What can hang from each mark:
N: A S Y Z
H: A
A: M V X
M: A Y Z
Y: M R
X: A Y

Every row comes from one small tree of marks. Brackets hold a mark, then the marks that hang from it, in alphabetical order. Every link used is in the known rows. Which tree was each row made from?
(in the rows, 128 means zero)
Known rows:
(Y (M (A V) Z) R): [ 79 160 121 168 172 121 139 132 140 132 141 126  95 134 130 134 103 167
 109 116 128 139 114]
(X A): [112 138 101 124 130 146 137 177 135 127 132 129 135 124 125 119 129 145
 123 109 112 129  92]
(A M (X (Y R))): [111 203 137 187  79 103  88  87 147 112 141 117  80 112 136 121  13 130
 124 124 108 133 118]
(X (A M)): [122 158 153 130 131 133 133 162 147 129 132 129 110 121 132 115  75 154
 116 118 110 130  88]
(H (A M V (X (Y R)))): [126 189 122 189  78 106  80  68 160 109 151 114  90 110 137 109   4 160
 114 133  90 177  53]
(A X): [123 174 114 132  87 131 134 112 145 110 142 133 123 120 137 119 109 143
 125 122 118 139 121]
(X (A V) Y): [119 136  62 124 142 136 147 156 139 113 134 117 147 121 122 113  82 123
 121 106  94 154  94]
(N A S Z): [112  68  90 132 115 129 146 153 155 126 118 115 141 136 120 128 119 124
 105 102 123 167 170]
(N S (Y R) Z): [ 97  75  93 185 112 111  89 137 156 139 123 112 116 127 117 127 103 129
 156 103 128 155 127]
(M (A (X Y))): [118 188  91  95  95 138 160  98 142  97 138 118 110 125 131 119  68 111
 118 119 114 146 112]
(M A Z): [ 90 168 138  87 158 149 166 123 137 122 126 132 118 136 131 122 129 136
 111  99 129 123 117]
(A (M Y)): [121 159 170 128 142 138 153 115 146 125 120 143  94 129 136 122  63 135
 122 106 125 139 129]
(M (A V X) (Y R) Z): [ 90 202 131 131 129 114 148 116 143  95 142 141  96 136 135 132 113 149
 106 104 125 156 118]
(Y M R): [ 94 141 110 210 136 125 102 136 135 151 137 124  93 123 125 136 100 161
 131 121 125 125 121]
(H (A (M Y) X)): [132 191 169 128  78 138 143  94 162 111 134 141  82 126 141 118  43 158
 114 115 109 164  60]
(H A): [123 132 111 132 121 156 124 108 147 138 135 131 127 119 127 114 114 157
 122 114 109 150  58]
(N (A M V) S): [141 128 150 141 133 112 143 125 163 118 133 123 128 127 129 113  64 155
 115 119 112 179 163]
(M (Y R)): [ 99 145 115 171 139 134 108 131 131 136 129 143  99 125 126 138 120 138
 131 102 129 132 128]
(X (Y M R)): [ 89 145  83 206 131 126 107 125 130 144 129 112  89 120 121 134  57 126
 136 111 118 122 122]
(Y M): [107 137 112 159 139 141 151 135 138 141 131 128 109 127 130 129  98 148
 130 115 125 129 124]
(N (A (M Z) (X Y))): [ 98 207 153 127  88 111 156 111 155 102 117 114  93 127 137 109  14 107
  98 103 110 134 142]

Write each row's tree:
[ 90 216 151 179  77 112  94  80 156 116 129 113  73 118 138 116  10 144
 111 104 102 138  55]
(H (A (M Z) (X (Y R))))
[ 87 181 131 173 151 103 109 149 142 117 129 114 104 121 129 117  32 138
 110  98 101 130  93]
(X (A (M Z) V) (Y R))
[ 89 204  97 138 118 111 130  95 142  95 145 118 107 126 133 120  71 127
 110 111 113 149 113]
(M (A V (X (Y R))) Z)
[ 68 167 135 167 158 129 133 140 134 143 129 125  82 134 125 138 105 155
 114 107 137 113 115]
(Y (M A Z) R)
[ 95 218 144 181 104  90 106  86 152  99 139 118  91 116 142 115  16 135
 113 113 106 140 123]
(A (M Z) V (X (Y R)))
[ 89 178 164 162 161 109 128 169 143 119 127 138  94 129 133 126  76 158
 107  92 115 140  99]
(X (A (M (Y R) Z) V))
[ 64 175 103 164 156 128 142 126 129 136 122 110  79 135 122 137  61 122
 118  98 129 114 113]
(X (Y (M A Z) R))
[128 154 108 128 101 116 179 125 167 108 147 115 105 138 125 115  67 153
 161 129 122 191 113]
(N S (Y (M (A V X))))
[ 77 171 107 114 160 145 192 126 134 124 115 113  97 140 127 128  60 109
 116  94 126 118 116]
(X (Y (M A Z)))
[ 62 166 101 199 144 122 123 131 129 141 116 112  87 128 125 133  60 120
 128  91 123 107 127]
(X (Y (M Z) R))
[ 72 204 133 169 110 115 135 130 140 124 142 125  72 134 134 135  94 159
 109 115 131 123 112]
(Y (M (A X) Z) R)
[112  72  95 135 114 127 139 136 162 126 114 116 134 133 121 122 101 118
 154  99 127 162 132]
(N S Y Z)
[ 94 148 114 176 147 133 119 133 135 147 143 124  85 129 123 139 103 163
 120 126 131 129 111]
(Y (M A) R)
[ 82 165 137 116 161 146 183 138 138 133 122 128  96 140 132 132 103 142
 114 101 135 120 118]
(Y (M A Z))
[116  95  92 137  58 112 145 146 171 113 122 112 125 131 120 115  88 115
 131 111 121 185 147]
(N (A X) S Y Z)
[115 105 109 161 116 129 159 162 158 143 117 111 109 135 113 118  74 130
 160 108 128 166 142]
(N A S (Y M))
[140 145 155 141 131 137 125  89 163 126 146 130 118 116 135 105  58 177
 111 129  99 175  57]
(H (A M V))
[112 207 144 130  92 119 146  72 165  97 133 115 103 123 144 101   4 140
 105 108  92 168  60]
(H (A (M Z) V (X Y)))
[136 148 156 130 141 140 149  95 159 120 133 142 107 128 137 110  54 164
 114 114 106 181  64]
(H (A (M Y) V))
[133 167  74 132  83 134 135  81 157 101 149 118 132 116 131 107  57 137
 119 120  90 184  60]
(H (A V (X Y)))
[104 164 155 171 137 124 108 172 139 132 128 140  82 124 126 131  74 155
 116 106 118 131  92]
(X (A (M (Y R))))
[118 181 112 140 117 120 131 111 144 100 153 143 100 129 131 132 108 155
 111 124 122 172 117]
(M (A V X) (Y R))
[ 98 143  72 151 131 144 162 178 132 132 121 109 112 128 120 127  61 120
 128 102 107 128  92]
(X A (Y M))
[107 175 179 119 164 123 172 114 150 109 120 144 106 135 143 118  66 138
 110  92 124 146 131]
(A (M Y Z) V)
[134 155 162 131 156 127 157 109 151 113 133 146 109 127 139 117  60 146
 118 115 118 163 130]
(A (M Y) V)
[122 101  99 163 127 117 166 155 164 134 126 111 123 134 115 111  75 140
 154 114 120 189 144]
(N (A V) S (Y M))
[141 183 158 132  93 128 149  88 166 102 144 144  96 125 142 111  42 167
 111 123 101 191  60]
(H (A (M Y) V X))
